Each row was made from one walk, in order. Every step used is in the known rows, and no mark comes twice. Write each row's walk.
Known rows:
vuso/sedesom/kavavon/beva/gili: [-23  -5  21   4  -2  10  16   7  24 -13  -4   9  11 -12 -18 -14 -18 -18
   2  12  -7]
gili/beva/vuso: [  0 -16  -2 -16  10 -16   5   4  10   4 -13  -4  24   9 -22   0   7  -2
 -29  12 -12]
kavavon/beva/vuso/sedesom/gili: [ -6  -5  16 -22  -5  -1   8  12  17  12  -6   1  19 -17 -20  -5  -6 -14
  -7  33   0]
beva/vuso/sedesom/gili/digu: [-12 -21   3 -17 -13 -24   1   2  11   2  -5  10  36  -8  -9   5  -2  -3
  -4  25  -8]
gili/beva/vuso/sedesom: [  5  -9   7 -17   8 -14  10  18  22   5  -3  10  37  14 -25 -11   5  -2
 -13  21  -4]
kinut/beva/vuso/sedesom: [  2  -1  10 -15   7  -2   3  23  18   1  -1   1  27   5  -8 -16   6  12
 -10  26   1]
kinut/sedesom/gili/digu: [-19 -34  -3 -10 -25 -12  -2 -12  -6   1 -10  -3  21 -15  15   8   7   5
   7  16  -6]
digu/gili/beva: [ -1 -24  13   0  -5  -2   2 -10   2  -4  -4   0  12   4  -9  -1  -3 -15
 -13  10  -9]
digu/gili/beva/vuso/sedesom: [  2 -15  16 -17   9 -11   5  12  23   2  -1  12  36  10 -25 -10   3  -7
 -17  24  -3]
vuso/sedesom/kavavon: [ 13  -3   7   9   3   1  19  19  31  -3   4  21   9   0 -11 -15 -14 -10
   3  -5 -10]
sedesom/vuso: [ -6 -15  10  10  -3  -6   9  11   6   9  -6  -4   1 -25  -6   4  -4   0
 -15  18  -2]
beva/vuso/sedesom/gili: [  2  -8   8 -25   0  -4   4  16  15  13  -9   7  22 -18 -24  -1  -6  -2
  -6  27   1]
digu/gili: [ -7 -11  19   2  -1   9  -7 -13   1  -8   5   4  -2  -4  -1   2  -3 -10
  -7   8   3]
kinut/sedesom/vuso/beva: [ -2 -36   0   7  -8   5  -4   3  -5  10  -6   5  11 -32  16   0   2  -3
 -13  12   7]
kavavon/beva/gili: [-31  -3  16  -1  -4  10   4  -5   3 -11  -8  -5   5 -12 -12  -5  -9 -11
   0  15   0]
beva/gili: [-18  -8   3  -5   3   5  -1   0   0 -10 -14   5  12 -10 -17   1  -9   6
  -1   7   0]
beva/vuso: [ -4  -2   0 -15  14  -7  -1   4   9   2  -5  -2  12   4 -14   2   7   3
 -22   9  -4]
sedesom/vuso/beva/gili: [-14 -27   4   5   0   3  -5   3  -2  -2 -16  13  20 -35 -14   3 -17  -5
 -15  14   3]
kinut/beva/vuso/sedesom/gili: [  2  -9  10 -22  -5   0   3  19  11  11 -12  -2  23 -20 -14  -6  -5   3
  -8  34  -1]
kavavon/beva/gili/digu: [-38 -18  10   3 -15 -13   1 -14   1 -18  -2   0  23  -4   0   2  -5 -10
   0  16  -9]

Write each row's walk:
[ -6 -31  -1 -27  -2  -8   6   2   6  11 -23  -9  27  -7 -17   2  10   2
 -24  22 -10] | kinut/sedesom/gili/beva/vuso
[-10 -17  -3  -1   1   7 -11  -4  -6  -9 -12  16  18 -20  -9   0 -14  -5
  -6   3   4] | vuso/beva/gili
[  0 -21  -2 -22   3 -15   4   4   9  11 -20  -6  24  -6 -27   4   1  -5
 -28  21 -14] | sedesom/gili/beva/vuso
[-29 -46   0   4 -17 -12  -5  -8  -4 -10 -13  11  36 -24   9   6  -2   3
  -7  17  -3] | kinut/sedesom/vuso/beva/gili/digu
[-30 -19  14   6 -13 -13  10  -4  19 -19   0  13  30  -4  -6  -6 -11 -15
   3  14 -14] | vuso/sedesom/kavavon/beva/gili/digu
[-20 -18  11 -13 -16 -22   4  -2  14   1  -1   3  32  -9  -5   1  -3 -13
  -5  31  -8] | kavavon/beva/vuso/sedesom/gili/digu
[-22 -35   0   7 -12 -17  -6  -8  -2 -10  -9  15  33 -23  -1   9 -11  -5
 -10  15  -7] | sedesom/vuso/beva/gili/digu
[  8 -21   5 -12 -13 -10  10   9   8  11 -13   4  27  -8 -20  -5  -7 -11
  -2  21  -7] | vuso/sedesom/gili/beva
[ -5 -23  11 -14   9 -10   0  -5  11   0 -10  -2  22   7 -22   1   5  -8
 -33  17 -11] | digu/gili/beva/vuso
[-13  -1  11  -4   9  -2  13   1  26  -2   1  -6   2  -1 -13  -8  -2 -20
 -25   9 -14] | sedesom/kavavon/beva/vuso
[-21 -28  -5   2 -10 -15 -11 -13  -6 -15  -6  17  33 -10   2   6  -8  -5
  -4   6  -5] | vuso/beva/gili/digu
[ -9   4  18 -13   8  -4   9  14  24   2   8   5  23   8 -15 -15   4 -11
  -8  25   1] | kavavon/beva/vuso/sedesom
[  2   1   8 -17  13  -8   5  19  21   4   2  13  28   9 -20  -9   4   3
  -9  18   3] | beva/vuso/sedesom
[ 12 -13   5  -2  10 -10  23  20  37   0  -3  18  24   6 -24 -14  -9 -12
 -15   2 -18] | gili/beva/vuso/sedesom/kavavon
[-20 -37   5   1  -5   9  -4   3  -3  -2 -19  11  21 -36  -4   1  -8   2
 -11  17   7] | kinut/sedesom/vuso/beva/gili
[  9  -5   5  -1  13  -4  19  19  37  -2   1  21  17   2 -20 -13 -10  -8
 -10   1 -14] | beva/vuso/sedesom/kavavon
